Known rows, with every step that occurs
femul-razuv-ganod: [  3   8   2  -2 -10   0   7  -1 -36  -8   2  -3 -10  -4   6  -7 -11  10
   5   5  11 -11  -4   1  -3 -17   2  14  -3  14   6   8  -7  -6   5 -36
  -2   5   4   4  11   7  11  -3   8  -7]
fikos-ganod-razuv-lapag: [-15   0 -12   6  -9  -1  -1   2  10   4  22  -9 -20  -6  11  -4   4  -1
   8   3 -21  -7  -2   1 -20  -9   1   7   6  -6 -12  -1   2   8 -10   5
  11  13  -2  -4   2  20   0 -17  -8   4]
ganod-razuv-lapag-foge-femul: [-16 -12  -5   4   4   1  12  13 -18   0   4   3 -12  -3  -5   2   1  -1
  -4   4 -11  -4   5  11   3   7  -2  -5   4  -2  -2   5   6  21  -2 -19
  -5   2   6  -9   3  16  -8   6  -1   3]
lapag-foge-femul-razuv: [ -3 -17  10   3  -3   0  20   5 -31  -6 -12   8   8   7  -7   1 -11   8
  -2   5   9  -4   0   1  18  10  -5  -5   2   9 -15   7  -5  13   3 -38
 -12  -9   6   0   5   7   3  27  11  -3]
razuv-lapag: [-14 -10  -5 -11 -16  -3  -6   8   8  -7  17 -16 -19  -3   6   3   1 -10
   4   6  -1  -3  16  17 -13  -6   9  10   6   2  11 -10   1  -1 -10   9
  -2   2   4  -7   1   7   6   5  -3  -3]
fikos-ganod-foge-femul-razuv-lapag: [ 12  -9   1  12  -9   0  20  16  -2  -3   1  -1 -20   9   1  -6  -7   4
   3  20 -12  -4 -24  -7  -8  -5  -5   2   6  -1   4   4  -2  -3  -3  -9
   3   3   1   5   0   6  -3  -1   2 -15]
fikos-ganod-foge-femul-razuv: [ 14  -5  11  12 -11   0  19   3 -35  -1  -6  10  -2  11   1 -19 -10   7
   2   6 -10  -1 -20 -23  13  -1  -7  -1   2   0  -6  12  -8  -6   0 -36
   3   0  -1  12  -1   0  -2   6   6 -13]
razuv-ganod-foge-femul: [  4  13   6   1  -8  -1   9   8 -56  -4   3  10  -9  -3   1 -25  -6   1
  -1  -6 -10   1   1 -12  11  -2   2   7  -4  -5  28   8  -1 -10   2 -40
   1   4   8   5  -3  -8  -1  -9   6 -16]
giri-femul-fikos-lapag-foge-ganod: [ -2  13  -2   2   2  -5 -13  10  44   3   1   5  26 -12 -11  11   6  -2
  -3  -8   6   7   3   7  -2   1 -16 -19  -7   3 -30  -5   4  11   2  18
  -1   9  -9   1   1  -3   8 -11   5   4]
ganod-giri-femul-fikos-lapag-foge: [  7  -2  -8  -2   7   1 -19  -4  41   3  -7  -5  26  -2 -10  10   8  -5
 -14  -2   7  10  -3  -1  -4  17  -9 -10  -3   0   1  -3   9  -1   6  36
  -5  -1 -17  -2  -2 -10   1   1   2   7]
fikos-ganod: [-15  19   7   5 -17  -4  -8 -11  -8   6  11   1   1  -5  15 -11  -7   0
   9  -7 -10  -3  -3  -7   1  -4  -2   3   1  -6  -4  -6  -7  -2  -8   4
   6   3   5   0  -6   3  11 -20   0   4]
razuv-lapag-foge: [-22   0  -9  -5 -10  -3  -5   4  23 -11   5  -3  -6   6   1  10  -7  -9
   4   7   9   1  -5  24  -1  -3  -1  -4   4   1   3  -7   3  13  -7  16
  -2  -2  10  -5   3   9   4   6   1   2]
fikos-lapag-foge-ganod-giri: [ -6  23   1   5   1   5 -11  -1  44   6   2  15  21  -5   1   2   7  -5
  14  -9  17  18  24   5 -19  -9  -5 -10   4 -10 -21   2  -1   8  -4  20
   8  14  -3   6   0 -15  -8   5   9  11]
fikos-ganod-giri-lapag-foge-femul: [ -5  17   9   3  15   3  -1 -15  -6  13  -9   8   5  -4   5 -10  -1   5
   1  -4  -2   5 -15  -5  16  -1   2  -3  -1 -14  21   1   2   5  -1   9
   4  -7  19  -3 -12 -16  -9  -3  -4   7]
giri-lapag-foge-femul-fikos-ganod: [ -6  11   7   4  10  -3  -1  -9   9   5  -4   3   6  -6   2   4  -9  14
  -7   0 -16  -8 -32  -9  27   4  -4  -4  -8  -5  20  -4   0   4   6   5
   0 -18  22  -5 -12   2   5 -30 -11   3]
razuv-lapag-foge-ganod-giri: [ -7  17  -5   3   8   3  -5   3  36  -2   1  13  -2   6   4   5   6  -8
  16  -7  12  10  22  16 -20 -12   4  -6   4  -9 -14  -3  -1   9  -8  37
  10  11   3   5   1  -6 -10   6   2   4]
foge-femul: [ -8 -12  17 -11  -8  -1   8   6 -50   2   6   0  -2  -9   3  -8   0  -1
   1  -6  -4  -3  29  -1  16  10   8   6   1  -2  10  -3  -1  -3  -2 -39
  -8  -5   7  -8  -5   0   4  11   3  -1]
razuv-lapag-foge-femul: [-15  -6   3  -2  -3  -1   8  10 -12  -3   0   2  -9  -1  -3   7  -5   0
  -1   8   1  -2   6  19   9   7   1  -4   2  -1  14  -2   6  23  -4  -2
  -7  -6  12 -10   0   8  -1  11   5  -2]
fikos-ganod-foge: [ -2  17   1  11 -20  -3  -6  -4  -1  -4   8  11   6   9   9 -21  -8  -8
   6  -7 -13   8 -17 -23   3  -5  -4   0   2 -12   1   0  -7 -12 -10  -4
  13   7   0  13  -7  -9   0 -17  -3 -10]
lapag-foge-femul: [-15   1   9  -2  -4  -1   7   4 -34  -3  -3   9   6  -1  -2  -2  -8  -1
  -1  -4   1   0  14   6  21  11  -1  -7   0  -1   3   0   0  16  -1 -24
  -9  -8  13  -7  -3   2   0  13   7   0]
femul-razuv: [ -1 -20   7  -7 -13  -2   6  -1 -21 -11   1  -5  -1   5   1   0  -7  -2
   4   4  10  -4  10  -5   3  -1   3   9   5  12 -16   2  -9  -9   0 -31
  -5  -5  -2   2   7   6   9  21   3   0]
fikos-femul-razuv-lapag-foge-ganod-giri: [ 10  13  -5   0   8   6   4   1  14  -2  -7   3   0   9   0   9  10   6
  18   3  12   7   6   6 -20 -19  -8  -2   4   6 -24  -1  -3  14  -4  50
   4   6  -5   6   8  -2 -13  13  14   2]
ganod-foge-femul-razuv-lapag: [ 11 -27  -1   0  -9   0  18  18 -12  -8   1  -6 -21  12  -4  -3  -4  -3
  -2  18  -2  -2  -9  -1  -4  -3   3   6   7   4   9   3   0  -3  -3 -21
  -4   0  -1   2   4   5  -4  19  -1 -15]

Rows
[ 13   2   9   8   8   4   0  -8  -9  11   0   4  -1   1   9  -6   4   6
  -1 -10 -14  -3   8 -13  -4  13   5   9  -2 -11  14  -1  -1 -17   4   8
   2  -5   0   2 -12  -1  -3 -18  -5   4]
foge-femul-fikos-ganod-giri
[-12 -13  -9   0 -10  -2   5   8  22 -14  -3  -5  -7  11  -5  17 -10  -3
   3  14  14  -3 -15  18  -5  -6  -6  -5   5  10 -12  -1   0  18  -4  14
  -5  -3   6  -1  10  12   5  19   4  -1]
femul-razuv-lapag-foge
[ 21   3  -8  -8   8   2 -17  -2  14  14   4 -15   9 -15  -4  -2  14   1
 -15   0  -1   3   2  -6 -18   4   2  11  -8   3  21  -2  10 -17  10  21
  -2   5 -24  -2  -1  -7   7 -20   1   1]
razuv-ganod-giri-femul-fikos-lapag
[ -7  27  -8  -7  11   3 -13 -27   3  -2  -7   2   4  -3   4  -4  -2  -1
   2  -5  16   5 -16   4   6 -16   9   4  -4  -6  28   2   2  -1   3  12
   6  -1  17   0  -1 -20  -5  -8  -5   8]
razuv-ganod-giri-lapag-foge
[ -6   6   9  11   3  -2   2   1  -4   1  -1  12   8  -1   1   3 -12  11
  -3  -4 -16  -9 -19  -5  18  14 -12  -6  -7  -3   1  -2  -1   6   4   3
  -2 -13   9  -1  -9   7   9 -28  -2   1]
lapag-foge-femul-fikos-ganod
[  2  15  -3  -6   1   4  -7 -11 -25   4   4   2  -5  -3  12 -13   3   1
  10 -10   8   2  21  -1 -15 -11  13  18  -1  -3  20   3   0 -18   2   0
   5  10  -2   3   2  -6  -1  -8   3   1]
razuv-ganod-giri
[  4  18  -8  -4  12   3  -5 -23   5  -2 -15   2   2   4   1   1  -6   7
   1   3  20   3 -26   0   7 -18   6   5  -4   2  19   7  -2   1   7   2
   3  -3  14   4   6 -16  -5   2  -6   5]
femul-razuv-ganod-giri-lapag-foge
[ 12  11  -2 -13  11   3  -5 -19 -11   2  -4 -11 -12  -2   8  -9   3   4
   4   2  15  -1  -7  -8  -3 -24  18  20  -3   2  30   7  -3 -17   8 -12
   6   1   8   4   2 -17  -5  -1  -9   5]
femul-razuv-ganod-giri-lapag
[ -2 -10   2  11   5   0  10  -1 -24   7  10   3  -3  -9   5  -5   1  12
  -5 -11 -36 -13   3 -23   7   9  -2   3  -2  -2 -11   7  -2  -2   3 -29
   2   3  -3   0  -5  19   1 -29  -9   6]
foge-femul-fikos-ganod-razuv
[ 15 -21  10   2 -12   1  19  10 -46  -8  -6   6  -2   9  -5 -13  -7  -2
  -3   3  -2   3   1 -17  16   5   0   2   3   4  -1  10  -7  -9   2 -52
  -4  -2  -3   9   2  -5  -3  23   3 -15]
ganod-foge-femul-razuv
[ 11   5 -13  12   6   0   1  -2  26   7 -10  -2  -6  11  -2   3   1  -4
   1  13   7   1 -25  11 -16  -2  -8  -7   1   0 -10  -2   1   8  -3  49
   6   3 -12   2   6   4  -7   4   2  -4]
fikos-ganod-giri-femul-razuv-lapag-foge
[  7 -15   0 -14  -7  -5 -18   6  19   6   9 -21  16 -13  -7   5  11  -4
 -19   1  -4   2   5  -3  -2  12  -2   1  -4   5   3  -9   8 -13   5   9
  -9  -3 -20  -6  -3  -3  15  -6  -1   1]
giri-femul-fikos-lapag
[ -5 -12   5 -11  12  -2  -3  -5  -6  -7  -7  -6   4  -4  -7  12  -4   6
 -14  -4  -4  -7 -11  -1  33  11   5  -3  -7   3  27  -5   2   1   9 -20
 -10 -21  19  -8  -9  -3   3  -6 -12   5]
giri-lapag-foge-femul-fikos
[ -6 -16   3 -10 -14  -1 -16   5  34  -3  15 -12  14 -10  -3  12   2   0
 -10   2   0   2   6  -3  -4   7  -2   6   2   5   5  -4   5  -5   4  -2
  -8  -4  -4  -6  -5   0  17  -7  -3   9]
femul-fikos-lapag
[  7  22   1  -2  10  -2  -9  -7  -4  12  -8   6  11  -3  -2 -10  14 -14
   5 -20   7   9  29   3  -4   5   2 -11  -5  -6 -20  -6   1  -6  -7  23
   7  11 -19   5   2 -14 -11   7   6  -1]
lapag-foge-ganod-giri-femul
[-21  15  -4   6   0  -1   3  -1  -4  -5  10  16  10  -6  -1  -3   2  -5
  11 -19  -4   3  23  -4   3  -9  -6 -14   0  -2 -45   7  -5  20  -8 -29
   9  18   0   5   7   9  -6  -6  -1  10]
lapag-foge-ganod-razuv
[ 19  -9  -5  -4   7  -1   4  11  14   5  -3 -13 -18   2  -2   1  14  -9
   4   7   8  -2  15   9 -25  -8   6   5   2   4 -16  -4   0 -12  -4  22
   6  11 -21   1   9  -2  -5  16   1  -7]
foge-ganod-giri-femul-razuv-lapag
[  0  17   6   4  -5   3  -9 -17   1  11   5   5   1   2  17 -12   4  -4
  12  -9  -3   5  12 -10 -15  -3   6   9   3 -14   5  -3  -5 -15  -7  22
  10   4  -3   5  -8  -7  -3  -8  -2   7]
fikos-ganod-giri
[  4  10  -6   4   7   5   5   3  33  -4  -6  13  -3  11  -1  12   2  -3
  17   3  17   6  11  13 -22 -14   1  -7   6   0 -25   3  -4   7  -4  25
   7   8  -2   7   9  -1 -10  15   4   4]
femul-razuv-lapag-foge-ganod-giri
[  0 -21  12  -8  -6   1  -4  11   7   1   9 -10  11 -13  -4  11   3   5
 -13   4  -6  -1   8  -7   3  13  -2   4   1   1  11   0   5  -2   7 -18
 -14  -6  -2  -8  -8   3  12  -6   2   6]
foge-femul-fikos-lapag
[-16   1  -4  14   2   1  14   7  -6   8   6   5 -11  -6   1  -4  -2   7
   0   6 -18  -3  -9   5   0   4  -8  -9   3  -6  -5   5   3  25  -4  -2
   1   3   8  -6  -1  18  -6 -13   1   2]
fikos-ganod-razuv-lapag-foge-femul
[ 24 -14   2  -7   2   0   1  -8 -28   6 -11 -11   0   6  -2 -11  11 -10
  -5  -2   8   0  17  -9  -5   7   8   5   2   7  -9  -1  -2 -29   1  -8
   0   0 -27   5   8  -7  -4  26   3  -3]
ganod-giri-femul-razuv
[  7 -24  17  -3  -8   0  19   8 -47  -2  -3  -2  -6   0  -1  -4  -6   4
  -2   5   2  -8  14  -6  10   5   3   6   3   9  -6   7  -4  -6   2 -53
 -12  -6   0  -1   4   5   4  26   7  -3]
foge-femul-razuv
[-10  10  -4   5  -4  -2   7  13  32 -11   0   9  -3   5  -4  17  -6   0
  15   6  14   0  -1  18  -8 -17  -9 -12   3   8 -36   0  -5  21  -4   7
   4   6   9   3  11   8   1   6   7  -3]
femul-razuv-lapag-foge-ganod
[  5  -9   4  -9  22   2  -5 -11   0  -2 -12   0   7   1  -4  12   3   4
 -13  -6  -2  -2  -4  -5  23  10  10  -2  -7  -4  30  -1   4  -8  10  -5
  -7 -20  13  -4 -10 -12  -7  -3 -12   7]
ganod-giri-lapag-foge-femul-fikos
[  9 -11 -14   1   6   0  -1   1  17   0 -13  -9  -6  13  -6  10   5 -10
  -3  12  15   3 -10  15 -12   4  -1  -5   2   6  -7  -3   4   1  -2  34
  -1   1 -17   0   9   1  -9  23   3  -4]
ganod-giri-femul-razuv-lapag-foge
[ -4  16  -5   1  16   1 -17 -27  41   1  -7   3  11   6   4   6  -2   2
  -1  -7  -1   4 -28  -7  10  -6   2  -3  -6 -10  20  -5   1  -5   3  35
   7 -11  15   1 -10 -16  -3 -18 -14  11]
femul-fikos-ganod-giri-lapag-foge
[ 18  -3   0  -9  14  -2 -11  -3   1   5  -3  -5   5  -3  -2   1  18  -7
  -8 -20  -5  -3  31  -7  -2  11   9   1  -9   2  -9 -10   1 -27   3  15
   3   3 -20   4  -2  -6   0  -8  -6  -1]
foge-ganod-giri-femul-fikos
[ -7  -2 -23   9   9  -4  -4  -1  28   3   4  -7  -3  -2  -6   5   5   0
 -11   2 -20  -9 -26   5  -3   8 -10  -9  -6   1 -10  -4   6  14  -1  29
   3   3 -10  -3   3  19   0 -28  -8   1]
giri-femul-fikos-ganod-razuv-lapag-foge
[  3 -25   3  -6  -8   0  18  16 -17  -4   4 -13 -25   2   0   6  -2   2
   0  18   0  -8   7  12  -8  -1   5  10   7  10   6   1   0   3   0 -24
  -9  -5   3  -7   6  14   3  21   1  -7]
foge-femul-razuv-lapag
[ -2  -5  -6  -3  -3  -3 -18   4  34   2  -2  -7  24  -6 -14  10   2  -3
 -17   1   5   6 -13   4   8  15 -12 -12  -4   6  -3  -6   8   9   5  18
  -8  -4 -11  -5  -2  -1  10  -3   1   4]
giri-femul-fikos-lapag-foge
